Each row was made from one path, in order. Every step used is in the known rows, and no mark comes twice. Write each row's path.
(in the rows, 128 means zero)
Known rows:
nivu/sugif: [176 163 100  95 131 152  96 139 104 131  88  97  77 163 125 103 135 146
 135 110 110 153 140 141 118  93 109 115 120 132 168 150 116  87 146 165
 103 173 114 101 156 179 105 168  99 127 156 141 143 158 114 162 131  82
 124 127 160 112  97]
tama/rela/zanu: [124 157  99 206 116 174  97 137 125  78 123 107  99 166 102 108 135 146
 170 114 135 154  89  51 148  99 108 168 135 112 164 154  78  84 169 150
 129 150  90 109 115 113 154 146 105 139 141 128 118 125 128 157 126 124
 125 140 151 103  93]
bigu/zate/mopa/sugif/kitu: [168 180  77 144 138 140 118 143  72 134  91 107  77 123 130 117 153 147
 135 118 119 153 196 114 135  93 118 146 146  90 158 193 124 108 128 150
 167 184 113  97 168 170 112 152 110 119 110 121 177 131 156 177 116 131
 129 136 149 122 107]
tama/rela/zanu/sugif: [140 140  92 201 134 159 109 143 114  82 120 133 107 153 101  91 134 134
 156 121 150 153 107  16 141  99  76 171 139 108 165 184  76  67 189 146
  98 154 107  90 141 122 162 156 100 155 128 125 134 159 112 161 118  96
 136 165 172 107  86]
zanu/sugif/dele: [159 152 111 128 110 114 120 133  67 126  75 143 102 148  97  84 138 142
 127 123 122 161 114  62 129  94  88 123 129  84 143 161  83  93 170 146
 110 165 109 121 144 108 103 174  77 128 125 128 155 167 120 171 104 127
 112 166 179 145 112]
kitu/rela: [155 155 116 124 121 145  95 145 109 119 101  83  81 163  78 109 131 136
 111  91 117 155  85 106 144  93 137 117 107 128 166 132 124  74 151 141
 146 175 126 102 127 139 152 161 100 126 172 123 121 192 145 166 131  90
 143 141 161 114 122]
zanu/sugif/kitu/rela/tama: [154 151 105 147 141 130 114 164 120 127  84 111 110 155 110 110 131 132
 148 105 111 152 183  68 156  93 107 126 158 115 162 129 126  71 165 143
 158 169 113  70 149 139 166 161  87 140 147 145 134 183 128 175 134  86
 121 137 166 108 132]
kitu/rela/tama/sugif/mopa: [129 152 106 132 138 161 114 177 106  79  61  85 116 136 104 101 129 173
 170 118 138 144 152  36 146 100 118 128  96 140 172 116  96  88 156 135
 149 175 162  99 153 130 165 162 104 126 135 134 137 183 126 178 116 119
 124 136 179 104 106]
kitu/rela/tama/sugif/zanu: [151 169 108 106 131 154  96 155 100  83  92 112 142 156 117 107 124 165
 155 123 157 162 135  64 151  94 120 139 117 138 155 167 133  84 172 140
 151 160 137  70 126 122 125 158  96 146 150 137 131 182 114 180 133  99
 131 130 148  93 150]
kitu/rela/zanu: [161 158 106 183 120 169 102 134 115 105 113 103  95 191  96 118 125 146
 151 102 123 160  87  63 148  96 130 145 140 134 167 143 105  76 161 140
 146 164 121 113 126 108 157 147 100 126 183 134 110 160 133 157 120  99
 142 146 157 104 121]
dele/rela/tama: [143 146 113 119 116 141  93 178 125 114  83  81  99 142 116 113 130 130
 138  98  99 147 182  72 162 102 119 107 183 138 148 113 121 105 181 124
 139 165 121 107 113 189  99 163  98 140 154 146 127 149 133 168 123 104
 100 129 175 149 150]
rela/tama/sugif/seba: [154 154  91 137 124 154 115 164  89  78  89 104 114 166 123 112 138 167
 169 107 129 155 169  58 143  95 116 147 127 128 182 142  89 102 151 102
 152 173 158 130 133 215 120 167 115 138  96 125 145 185  96 165 116 112
  94 109 176 103 118]
nivu/sugif/kitu: [182 178  92 116 147 121 106 134  90 119  97 109  84 155 130 110 146 136
 152 122 113 153 221 150 129  89 109 120 133  85 164 167 120  99 143 186
 118 174  88  86 159 150 153 174  90 119 137 142 162 149 135 172 136 116
 121 122 155  93 119]
kitu/rela/raveme: [177 156  98 113 131 144 107 142 117 130 109  89  84 188  98 121 129 154
 127 107 109 158 103  66 146  90 113 112 110 154 160 152 115  60 146 131
 126 157 171 134 145 154 146 162 115 135 179 131 101 144 152 168 123 119
 134 130 147  87 135]
zanu/sugif/kitu/rela: [170 158 105 142 147 122 112 143  92 108 104 116  95 149  82 100 138 125
 120 110 129 156 165  89 142  89 105 129 119 100 171 162 123  68 165 168
 135 176 111  73 150 115 199 171  87 131 150 125 144 202 147 174 131  96
 148 147 174  95 127]
tama/rela/zanu/sugif/kitu: [150 157  86 197 150 128 116 136  99  82 120 140 106 145 109 100 146 131
 168 130 140 154 193  51 145  93  78 162 144  68 162 199  84  83 174 176
 113 159  78  74 149  99 198 164  90 142 114 129 152 149 134 171 125 129
 132 151 165  93 110]
zate/mopa/sugif: [136 157  80 147 124 149 105 144  79 153  87  92  73 128 123 116 145 167
 125 105 138 148 111  90 133 100 133 141 141 121 162 160 110  89 130 112
 171 180 142  99 159 202  50 150 128 130 118 120 154 143 135 170  99  94
 126 147 142 113  86]
mopa/sugif: [140 155  91 117 113 161 119 154  90 145 104 103  68 144 115 115 139 150
 118 109 127 148  82 109 137  97 105 145 146 118 153 171  96  89 149 129
 130 174 136  96 150 224  59 149 125 124 123 119 154 154 137 164 109  73
 125 144 145 114  95]
nivu/sugif/kitu/rela: [178 175 109 120 144 133 104 141  94 120 100 103  83 156  98 109 135 138
 128 106 109 154 173 129 130  88 120 114 111 110 177 144 139  75 145 187
 148 177 103  76 151 114 182 170  86 121 165 139 141 194 145 169 142 100
 143 120 169  92 118]
dele/sugif/kitu: [175 161  88 136 120 116  93 137  99 108 101 134  83 179 122 107 144 120
 138 133 115 145 215 122 147  88 119 113 148  88 132 188 110 115 142 160
 100 174 112 108 142 162 131 173 102 107 130 121 168 162 148 171 110 144
 112 120 161  97 135]
mopa/sugif/kitu/rela: [149 169 104 138 132 137 120 154  88 130 105 111  78 144  90 114 138 142
 121 105 120 151 131 103 144  92 117 133 126 100 167 155 126  79 151 164
 161 177 119  76 149 146 157 155 105 120 145 126 149 192 160 169 128  91
 143 132 159  91 110]
tama/rela/zanu/sugif/raveme: [114 146  74 184 143 133 120 153  89  74 100 140 108 129  93  97 134 137
 190 130 122 152 154   4 136  99  88 165 135 144 171 176  90  54 176 158
 107 151 124 102 154  88 119 170 106 143 121 133 141 132 137 168 120 162
 134 134 175 112  66]
sugif/kitu/rela: [165 168 109 137 135 123 102 142  99 115 103  96  84 158  82 112 139 131
 125 102 115 157 156 118 148  90 128 120 117  98 167 144 128  83 150 165
 156 177 106  90 131 121 194 166  92 121 161 128 137 185 159 171 135 115
 141 128 161  99 133]
dele/sugif/tama/rela: [ 86 146 101 136 107 159  97 147 129  84 125 111  96 125  95  92 138 137
 157 124 121 142 154  76 140 100  88 154  74  86 161 145  80  81 157 152
 114 157 101  96 107 153 120 144 104 127  97 124 150 189 145 154 123 129
 116 111 193 119  90]
tama/sugif/kitu/rela: [174 169 107 138 142 131 107 156  97  92  98  94 106 154  86 109 139 146
 123 107 138 156 150  91 141  90 131 123  93 109 173 158 122  89 151 171
 158 178 133  74 132 132 197 168  97 128 143 124 131 178 145 173 138 118
 143 126 164  92 130]
bigu/zate/mopa/sugif/dele: [158 174 100 128  97 150 125 141  51 150  66 125  82 129 115 109 141 164
 122 121 103 159 107  79 121  98 115 131 132 103 151 160 105 110 134 133
 177 176 124 130 157 138  45 149 101 114 115 122 168 133 143 171 101 146
 113 151 166 157  90]
bigu/zate/mopa/sugif: [151 166  79 130 119 175 112 150  80 147  88  91  70 127 127 115 143 155
 115 107 119 151 119  93 127  98 125 151 138 130 163 174 122  96 125 117
 167 185 143 109 167 210  53 140 127 127 119 115 161 136 140 170 107 104
 130 148 148 144  85]
bigu/koned: [175 143  98 125 116 154 105 159  98  99  58  92  91 155 120 110 147 117
 129 103 124 155 117 130 137  94 143 100 124 117 148 123 112 112 148 144
 146 185 134 133 141 208 143 173 108 146 155 121 140 146 143 172 149 141
 100 142 153 156 155]
zate/mopa/sugif/kitu: [153 173  75 158 142 119 112 139  70 135  90 108  83 126 126 120 154 155
 141 117 134 149 195 107 139  94 123 138 147  82 158 178 114 103 130 149
 172 180 104  84 164 165 113 159 111 122 111 124 170 141 150 177 111 124
 125 136 138  98 109]
zanu/sugif: [161 140  89 128 134 131 104 142  98 113 100 117  92 150 104  88 139 125
 122 112 141 154 128  68 138  94  90 137 137 111 154 180  91  76 172 130
  85 172 130  95 151 178 129 173  99 144 130 119 148 176 116 171 113  77
 130 170 168 129 110]
dele/rela: [154 151 117 109 119 137  85 161  99 100 100  85  79 129  92 105 136 121
 107 101 111 147 171  95 150 101 118 105 145 122 154 142 112 112 182 144
 113 174 122 115 107 179 111 173  98 129 151 128 135 163 151 166 118 117
 121 135 181 151 145]

Write each row's path:
[152 168  98  98 129 149  96 150  99  84  91 110 141 158 134 106 131 166
 164 129 160 161 153  73 153  95 119 142 122 127 149 176 118  92 170 139
 136 157 135  82 125 135 115 161 100 145 137 139 138 156 108 180 127 107
 121 135 144  95 147]  rela/tama/sugif/zanu
[126 138  91 111 133 136 117 138  97 106 108 102  99 120 106  92 143 132
 154 114 131 157 189  78 139  98  68 159 104  86 165 148  76  67 166 136
 107 170 119  92 135 163 128 150  94 131 102 135 159 194 129 162 120  79
 126 151 188 134 122]  zanu/sugif/tama
[ 86 153 104 132 118 153 101 145 124  83 123  82  98 112  88  94 145 140
 161 106 125 148 138  95 144 100  86 165  77  78 175 126  77  76 160 152
 139 155  78  88 102 139 146 143 101 135  95 128 142 170 146 158 139 116
 122 123 177 122  91]  sugif/tama/rela
[162 142  90 182 139 158 123 136  72  80 113 144  90 175  98  99 130 145
 164 112 126 159 152  28 136  94  87 169 147 123 191 158  89  67 174 116
 127 172 138 134 154 127 154 164 101 137 128 120 149 228 109 156 104  94
 129 142 196  95 103]  kitu/rela/zanu/sugif/seba
[185 159 111  96 122 127 114 167  87 103  88 106 107 156 105 115 131 162
 130 126 110 156 162  19 140  98  90  98 113 143 141 161  94 103 174 150
 114 151 176 139 125 156 104 174 103 133 143 137 118 106 149 171 110 174
 107 122 180 124 150]  tama/sugif/dele/rela/raveme
[135 154  97 128 138 150 107 161  90  71  70  86 103 136 103  92 139 167
 163 123 152 146 144  57 137  99 116 128  86 122 164 143  77 101 154 138
 120 179 157 117 153 142 158 169 106 117 124 120 151 166 129 179 108 137
 128 139 173 108 104]  tama/sugif/mopa
[148 160 106 140 132 132 108 162 125 128  84  96 107 161 112 118 134 138
 149  97 101 154 171  94 162  93 126 120 151 116 160 117 132  84 155 145
 168 168 105  84 136 139 160 158  88 133 160 144 126 170 136 173 137 101
 116 124 155 112 142]  sugif/kitu/rela/tama
[166 164 100 197 130 152 108 133 105  92 116 115  95 187 100 121 132 142
 162 109 123 162 139  73 150  94 125 144 148 110 167 156 107  84 160 162
 152 165 102  98 135  87 191 148  92 122 174 137 123 149 145 162 126 117
 140 139 155  95 130]  sugif/kitu/rela/zanu
[130 158  92 109 138 155 115 143 126 103 121  93  93 143 117 113 136 161
 175 122 108 150 155  64 132  96  63 145  70 122 175 143  84  58 153 158
 116 141 132 113 135 162 136 149 113 142 120 145 119 134 141 161 137 133
 116 103 169  90  97]  nivu/sugif/tama/rela/raveme
[145 144 120 122 114 127 110 179  99 121  65 121 113 130 111 100 129 134
 138 111  98 150 193  38 153 103  89 106 174 122 143 122 110 101 191 138
 138 160 115 100 124 151  92 170  79 140 139 149 138 157 125 170 111 118
  95 143 197 163 144]  zanu/sugif/dele/rela/tama
[172 167  98 195 135 154 109 143 106  80 111 111 119 181 100 121 132 154
 162 115 141 160 140  46 146  94 125 147 127 116 170 164 103  88 160 165
 152 164 124  88 130 100 194 152  96 129 160 135 121 149 132 163 127 120
 140 134 158  84 134]  tama/sugif/kitu/rela/zanu
[166 153 106 166 109 129 126 130  73 112  84 154 109 163 103  91 134 145
 151 130 123 164 116  33 130  96  85 134 152  92 140 168  73  89 175 148
 113 155 107 122 144  80 110 161  78 127 138 133 146 151 117 164  99 134
 117 170 180 136 111]  rela/zanu/sugif/dele
[109 140  95 192 148 163 117 146  93  70  98 134  93 130  99  83 132 153
 185 134 143 144 148   4 138 101  72 159 125 110 173 153  68  70 182 147
 106 164 111 107 173  73 178 158  97 131 125 124 154 183 129 170 100 122
 138 164 189 101  76]  tama/rela/zanu/sugif/mopa
[163 138  92 174 138 155 118 146  64  70 111 145  88 155 103  99 132 139
 164 116 121 156 195  23 138  99  75 159 165 121 183 166  85  87 187 114
 112 171 138 135 146 147 139 168 100 138 120 120 155 213 112 156  99 103
 121 138 208 114 113]  dele/rela/zanu/sugif/seba
[103 156  97 192 117 174 107 138 126  69 129 103 107 143 104 110 135 150
 192 117 127 156 133  46 149 102  94 181 108  94 172 139  67  76 171 148
 140 147  89  99 109 110 155 132 101 136 118 139 124 145 135 152 126 123
 125 132 171 110  99]  sugif/tama/rela/zanu
[161 146 128 113 115 119 109 161  65 105  79 129  97 117  82  87 133 128
 103 120 107 152 174  43 137 102  86 103 140 106 143 149  99 104 201 158
 112 166 119 114 120 124 103 177  77 130 138 131 151 172 144 169 104 132
 115 152 210 163 136]  zanu/sugif/dele/rela
[164 158 129 107 108 124 101 173  75  84  75 105 113 124  85  99 134 145
 110 118 120 154 164  49 138 103 111 100 113 113 148 146  98 124 185 164
 131 168 136 113 106 142  99 176  86 126 134 130 140 151 140 168 111 158
 109 131 200 156 143]  tama/sugif/dele/rela
[151 159 116 170 106 159 119 157  75 105  97 131  98 146 106 114 126 150
 147 120 109 158 136  20 142 105  97 137 168 119 148 153  88 107 190 154
 140 156 119 122 121 112  85 147  94 120 153 140 138 131 141 156  97 128
 115 145 186 132 130]  mopa/sugif/dele/rela/zanu
[165 177  97 138 135 152 113 149  79 132  96 102  79 129  97 113 140 144
 116 106 109 153 154  91 134  93 123 140 118 116 179 163 143  87 134 157
 186 186 123  91 164 133 155 149 103 120 143 121 154 177 164 173 128 110
 149 135 161 117 110]  bigu/zate/mopa/sugif/kitu/rela
[159 152 106 129 127 156 107 181 129  94  80  78 137 160 110 114 130 162
 138 100 143 153 114  51 147  97 137 128 102 148 164 133 110  88 155 132
 152 169 166  79 124 190 144 161 108 149 141 135 112 160 109 170 134  94
 118 127 160 111 129]  kitu/rela/tama/sugif
[130 152  87 123 138 125 114 191  98  74  65  96 130 118 105 111 133 150
 170 117 117 150 204  21 146 102 126 121 119 169 165 145 118  94 168 151
 141 162 175 103 133 165  83 178 114 137 122 144 133 112 133 177 126 169
 110 101 181 136 117]  dele/rela/tama/sugif/raveme
[129 150  99 135 138 154 114 172 107  81  60  83 117 136 119  99 135 171
 181 121 142 142 166  41 145 100 118 126 112 131 165 124  84 101 156 130
 136 174 154 107 155 156 143 163 108 124 122 135 146 163 120 181 110 125
 112 137 168 110 113]  rela/tama/sugif/mopa
[164 140  97 182 136 157 114 141 104 102 110 130 105 171  94  98 127 133
 138 112 140 158 109  23 139  96  92 155 146 132 166 170  96  57 180 142
 106 166 130  89 154 115 167 156  93 144 162 130 128 182 116 161 113  79
 149 171 176 108 112]  kitu/rela/zanu/sugif
[155 163  99  98 111 149  78 120  91 104 108 151  98 176 124  96 125 137
 142 144 135 155 160 110 146  91 114 123 140 126 130 200 128  95 165 141
  97 162 124 117 129 119  85 160  99 117 155 120 162 194 135 170 106 126
 125 134 156  96 145]  dele/sugif/zanu
[167 159 117 171 110 154 107 158  84  76  92 121 121 155 101 111 128 153
 151 122 127 160 145  13 142 104 110 129 140 121 149 156  82 118 187 160
 133 157 130 121 111 103 120 156  88 125 150 138 126 122 129 158 107 156
 113 139 188 134 144]  tama/sugif/dele/rela/zanu
[ 88 143  98 141 129 151 108 148 118  78 122 103 103  99  84  84 144 135
 157 115 132 148 151  60 139 100  63 175  76  79 178 145  72  61 174 150
 120 155  87  74 121 143 157 149  98 147  87 127 147 192 135 161 135 101
 128 137 190 118  82]  zanu/sugif/tama/rela
[130 140  95 136 146 139 115 147  80  99  78 117  83 128 101  80 138 143
 161 127 138 145 164  50 137  97  85 135 128 112 162 150  79  75 174 130
  98 180 131 113 176 115 156 170  97 123 128 123 168 197 131 178  99 104
 135 166 184 117  91]  zanu/sugif/mopa
[162 152 115 169 112 134 125 134  70 113  87 154 112 164  88  90 127 148
 143 125 119 164 102  19 130  95  87 134 140 100 150 156  87  77 177 155
 132 158 112 113 147  62 129 160  73 129 148 133 140 170 122 164 106 123
 126 167 185 131 112]  kitu/rela/zanu/sugif/dele
[141 164 109 120  93 138 132 144  60 149  78 130  82 147 107 106 137 160
 126 118 111 156  82  88 128  97 100 124 138  92 137 153  85 100 153 144
 143 167 113 118 141 155  46 152 100 112 120 128 160 154 138 166 100 119
 106 147 162 132  98]  mopa/sugif/dele
[138 150 121 118 101 142 119 187  93 138  68 114 101 127 118 112 128 145
 133 109  91 149 168  53 152 106 100 107 177 125 139 117 110 108 181 136
 156 160 124 101 124 168  50 156  92 129 138 150 142 151 136 167 110 111
  89 131 185 155 136]  mopa/sugif/dele/rela/tama
[131 140  93 153 136 155 122 138  99  93 117 115 107 134 100 101 133 138
 173 115 132 162 174  45 141  99  67 175 109 100 179 145  77  54 172 142
 125 164 123  82 137 121 151 137  90 132 125 144 144 201 129 154 122  72
 142 150 195 123 120]  kitu/rela/zanu/sugif/tama
[154 154 105 142 123 136 102 163 128 123  84 112 105 174 118 116 128 133
 145 111  98 147 187  83 159  92 127 113 152 125 150 131 137  86 152 143
 152 168 125  88 135 149 141 160  93 125 157 141 136 182 138 171 125 110
 110 118 166 105 138]  dele/sugif/kitu/rela/tama
[148 158 108 186 110 151 111 150  69 109  88 128 100 135 109 118 130 162
 148 121 116 157 154  18 137 106 113 132 166 122 152 148  97 109 173 145
 165 160 120 121 131  95  72 146  94 122 148 140 140 126 139 159  93 148
 118 146 180 141 129]  zate/mopa/sugif/dele/rela/zanu
[154 163 122 125 103 132 120 166  92 111  59 110 137 158 101 105 130 167
 139 115 124 159 106  46 138  96 123 109 102 117 151 127  97  99 156 151
 162 162 141 108 120 119 114 164  86 131 132 139 129 150 113 172 120 136
 103 133 175 129 126]  kitu/rela/tama/sugif/dele
